Each row was made from one small tree. The marks that hang from a mark follow it in brackets, in alphabetical order. Every link used is in the known rows. Write each row's tree.
In the rows, 128 means zero.
Known rows:
vitum{ragobur{duze nazum}}: [138 128 101  99 153 176 127 149 144  94 101 160 135 150 142 117 119 121
 128 119 129 145 134 169 153]
dafigan{levat{ragobur{duze nazum vitum}} mono}: [106  88  65  48 113 170 148 168 161  83 132 184 120 183 148 124 117  94
 136 140 152 127 134 231 172]
levat{dafigan}: [121 123 122 114 115 135 126 134 124 116 129 140 145 139 100 141 126 124
 125 128 130 126 144 149 136]
duze{dafigan{levat mono} ragobur{nazum vitum}}: [109  87  89  67  92 172 178 175 166 101 117 173 143 169 174 135 136 104
 118 138 165 169 124 222 196]
dafigan{duze levat{ragobur{vitum}} mono}: [127  91  64  57 115 134 138 150 154  86 129 172 145 168 131 124 148 100
 133 156 157 117 125 205 163]
ragobur{duze levat{dafigan} vitum}: [131 111  99  92 110 158 131 168 173  88 131 169 133 172 110 141 114  88
 118 126 135 121 154 197 144]
mono{dafigan{duze levat{ragobur{nazum vitum}}}}: [120 103  73  47 135 161 143 188 160  73 119 193 140 174 154 130 125  83
 119 151 169 125 153 230 183]
nazum{ragobur{duze}}: [114 124  92 118 138 153 131 133 144  98 106 141 123 154 132 137  98 110
 116 137 126 124 116 150 126]
ragobur{levat{dafigan{duze mono}} vitum}: [146  99  75  66 100 142 125 169 151  80 139 172 163 163 106 126 128 100
 129 145 147 120 131 216 166]
bosag{sipu{dafigan}}: [115 125 125 117 102 163 126 124 152 135 117 135 156 126 120 125 126 145
 124 134 125 138 121 122 126]
ragobur{nazum}: [123 124 123 118 130 149 134 147 123 124 127 141 122 138 145 122 114 123
 129 126 124 134 133 157 153]
sipu{bosag dafigan{levat}}: [ 91 116 121  91  91 135 138 110 125 141 112 140 143 153 134 132 135 128
 121 128 127 150 104 152 132]
vitum{ragobur{duze levat nazum}}: [149 125  91  94 138 186 126 165 161  91 111 174 147 165 147 117 121 109
 129 110 127 146 134 181 167]
ragobur{duze{dafigan{mono}} levat nazum vitum}: [135 100  86  76 106 195 151 191 176  96 120 178 133 177 166 119 100  91
 125 133 153 135 129 223 175]
bosag{sipu{dafigan{levat{ragobur}}}}: [ 98 111  95  88  89 174 132 128 167 122 121 159 171 155 122 135 146 130
 123 135 137 137 128 145 143]
mono{dafigan{levat}}: [116 121 107  81 111 127 140 147 134 111 127 156 137 128 152 135 126 136
 130 127 155 142 132 149 144]
duze{dafigan{levat}}: [121 119 108 111 104 144 148 142 140 135 111 148 145 148 160 135 140 135
 116 131 147 142 128 141 152]
dafigan{duze levat{ragobur{nazum vitum}} mono}: [122  87  60  47 117 154 143 168 148  83 131 184 139 179 147 118 133  97
 132 154 153 123 129 235 188]
dafigan{levat{ragobur{duze vitum}} mono}: [112  94  71  58 109 149 142 150 166  89 134 169 125 173 132 129 130  98
 135 142 154 121 130 200 147]
duze{dafigan{mono} ragobur{levat nazum vitum}}: [131  94  98  82  95 191 169 192 182  97 127 171 154 173 165 131 128  80
 118 131 158 159 130 223 193]
ragobur{duze}: [122 126 115 114 133 139 128 130 146 113 116 140 122 145 126 125 111 122
 131 128 133 120 138 138 120]
nazum{ragobur{levat}}: [132 125  93 126 116 153 129 145 144 110 127 139 143 153 138 140 116 102
 114 128 120 137 106 155 146]
nazum{ragobur{duze levat vitum}}: [129 113  81 109 126 167 138 162 174  86 119 155 118 172 141 139 101  79
 106 137 128 128 117 190 144]
ragobur{duze{dafigan} levat nazum vitum}: [136 111 100 101 121 196 150 192 184 101 112 174 126 180 166 126 103  85
 110 128 144 131 145 207 170]
levat{dafigan{duze}}: [129 121 102  98 125 130 118 140 129 100 113 154 159 152  99 131 128 122
 125 141 138 114 148 161 144]
bosag{sipu}: [127 131 121 133 118 147 118 139 140 131 124 134 143 128 126 121 122 149
 131 126 126 136 133 119 121]
nazum{ragobur}: [122 126 103 132 131 142 132 128 125 116 117 129 129 139 132 141 115 115
 112 137 120 133 107 143 134]

Write each row's tree:
[126 103 111 104 116 169 155 180 179  95 135 161 131 168 150 137 130  76
 118 122 136 154 144 206 178] -> duze{ragobur{levat nazum vitum}}
[109  93  69  47 102 146 154 156 147  86 115 177 161 173 154 119 138 124
 143 139 157 153 126 205 193] -> dafigan{duze{ragobur{nazum}} levat mono}
[104 115 106  93  83 156 135 126 154 135 116 150 159 137 136 126 139 157
 124 134 132 147 116 133 141] -> bosag{sipu{dafigan{levat}}}
[114 110  98  92 133 164 130 155 166  81 127 165 133 175  91 150 119  72
 118 140 145 105 167 196 132] -> levat{dafigan ragobur{duze vitum}}
[116 109 101  95 147 177 139 167 168  88 124 164 112 175 132 130 107  74
 121 136 137 113 155 205 150] -> levat{ragobur{duze nazum vitum}}
[135 105  66  89 105 187 148 173 178  88 110 168 140 177 156 137  98  85
 107 145 149 136 103 208 157] -> nazum{ragobur{duze{dafigan{mono}} levat vitum}}
[122 113 112 105 111 168 150 167 165 103 132 157 150 168 146 133 131  95
 129 112 134 152 141 180 173] -> duze{ragobur{levat nazum}}
[143 120  85  80 125 193 123 171 155  78 113 185 164 176 121 130 119 105
 126 109 130 146 148 202 174] -> vitum{ragobur{duze levat{dafigan} nazum}}
[112 101  79  69  98 180 154 161 141 114 126 176 161 175 159 129 132 114
 133 135 160 139 127 198 183] -> duze{dafigan{levat{ragobur{nazum}} mono}}
[108 123 120  97 120 137 123 113 128 125  97 137 155 154 114 123 125 116
 121 143 130 125 114 152 127] -> sipu{bosag dafigan{duze}}
[115 110 105  92  99 175 145 173 160  91 133 169 168 179 118 145 128  90
 125 114 136 149 157 200 182] -> duze{ragobur{levat{dafigan} nazum}}
[134 116  93 125 121 153 137 160 157 102 130 143 123 155 143 143 117  85
 101 135 122 137 106 183 150] -> nazum{ragobur{levat vitum}}
[127  92  73  56 125 169 131 173 144  70 131 183 155 180 103 130 121  81
 129 156 153 111 146 244 178] -> levat{dafigan{duze mono} ragobur{nazum vitum}}
[109  96  69  45  95 147 138 123 152 101 120 170 179 166 120 125 151 115
 136 157 154 121 110 181 164] -> sipu{dafigan{duze levat{ragobur} mono}}
[110 104  93  59  85 157 138 135 162 101 111 160 192 179 117 125 139  97
 134 136 148 149 106 189 153] -> sipu{bosag dafigan{duze{ragobur{levat}} mono}}
[116  99  84  66 118 163 134 156 160  75 137 169 140 170  88 141 115  84
 132 145 152 109 147 211 137] -> levat{dafigan{mono} ragobur{duze vitum}}
[128  94  78  56  99 178 138 186 160  78 140 185 135 180 126 126  95  92
 134 129 141 129 141 242 177] -> ragobur{duze levat{dafigan{mono}} nazum vitum}
[ 93 104 104  63  76 133 141 108 117 136 120 143 150 148 134 125 132 139
 136 133 136 153  87 167 138] -> sipu{bosag dafigan{levat mono}}
[136  90  78  62 110 163 149 185 176  73 129 176 155 178 147 120 129  81
 132 141 151 144 130 234 193] -> dafigan{duze{ragobur{levat nazum vitum}} mono}
[126  98  60  72  98 170 137 168 162  69 129 172 142 178 113 144  95  85
 117 140 138 129 115 227 156] -> nazum{ragobur{duze levat{dafigan{mono}} vitum}}
[121 110 110  99 140 162 141 163 154  98 119 156  95 157 148 121  97 100
 123 135 132 127 143 195 151] -> ragobur{duze nazum vitum}
[125 119  88  64 121 122 133 151 140  96 112 169 154 142 150 125 130 133
 129 142 162 130 134 162 153] -> mono{dafigan{duze levat}}
[110 104  92  60 123 164 152 182 157  88 135 179 127 160 157 141 123  87
 118 137 161 136 147 217 174] -> mono{dafigan{levat{ragobur{nazum vitum}}}}
[126 106  91  85 125 179 144 159 176  94 117 164 140 169 130 133 118  83
 121 148 165 114 137 191 138] -> levat{ragobur{duze{dafigan{mono}} vitum}}
[128 119  83  83 129 192 146 160 156 101  82 183 152 170 173 123 129 128
 117 121 147 159 135 181 177] -> vitum{ragobur{duze{dafigan{levat}} nazum}}
[148 127  91  99 133 209 135 176 174  96  95 179 164 176 163 123 121 105
 117 113 141 151 139 184 173] -> vitum{ragobur{duze{dafigan} levat nazum}}
[106 113  85  86 122 149 136 137 161 101 121 165 139 175 128 134 132 109
 132 129 145 117 147 159 135] -> dafigan{levat{ragobur{duze}}}
[ 95 111  92  67 109 148 129 118 143 115 103 163 172 185 116 132 147 101
 121 146 141 124 123 174 143] -> sipu{bosag dafigan{duze levat{ragobur}}}
[115 107 124 109 129 158 157 164 160 100 125 148 118 151 144 137 127  88
 117 131 138 152 143 194 166] -> duze{ragobur{nazum vitum}}
[119 110 100 100 141 201 150 178 178  96 106 172 126 185 147 135 107  68
 109 141 153 117 158 206 158] -> levat{ragobur{duze{dafigan} nazum vitum}}
[110 107  72  99 114 169 158 159 168  98  90 164 122 176 166 147 108  99
  93 145 148 139 117 191 154] -> nazum{ragobur{duze{dafigan{levat}} vitum}}
[129 109  92  91 137 149 123 156 154  81 124 164 152 173  88 144 136  77
 113 154 148 101 162 198 149] -> levat{dafigan{duze} ragobur{vitum}}
[115 101  99  82 127 160 148 175 161  72 111 173 149 177 115 142 127  80
 113 146 147 137 161 227 183] -> levat{dafigan{duze{ragobur{nazum vitum}}}}
[139 111 112 109 119 161 140 175 155 111 142 155 117 155 154 125 119  92
 120 124 126 137 132 198 170] -> ragobur{levat nazum vitum}
[111 113  88  81  93 152 132 132 159 119  99 163 173 151 135 117 140 154
 126 148 139 138 120 147 150] -> bosag{sipu{dafigan{duze levat}}}
[115 106 106  97 129 171 136 170 144  91 138 166 131 170 104 147 121  74
 113 139 135 120 159 215 165] -> levat{dafigan ragobur{nazum vitum}}
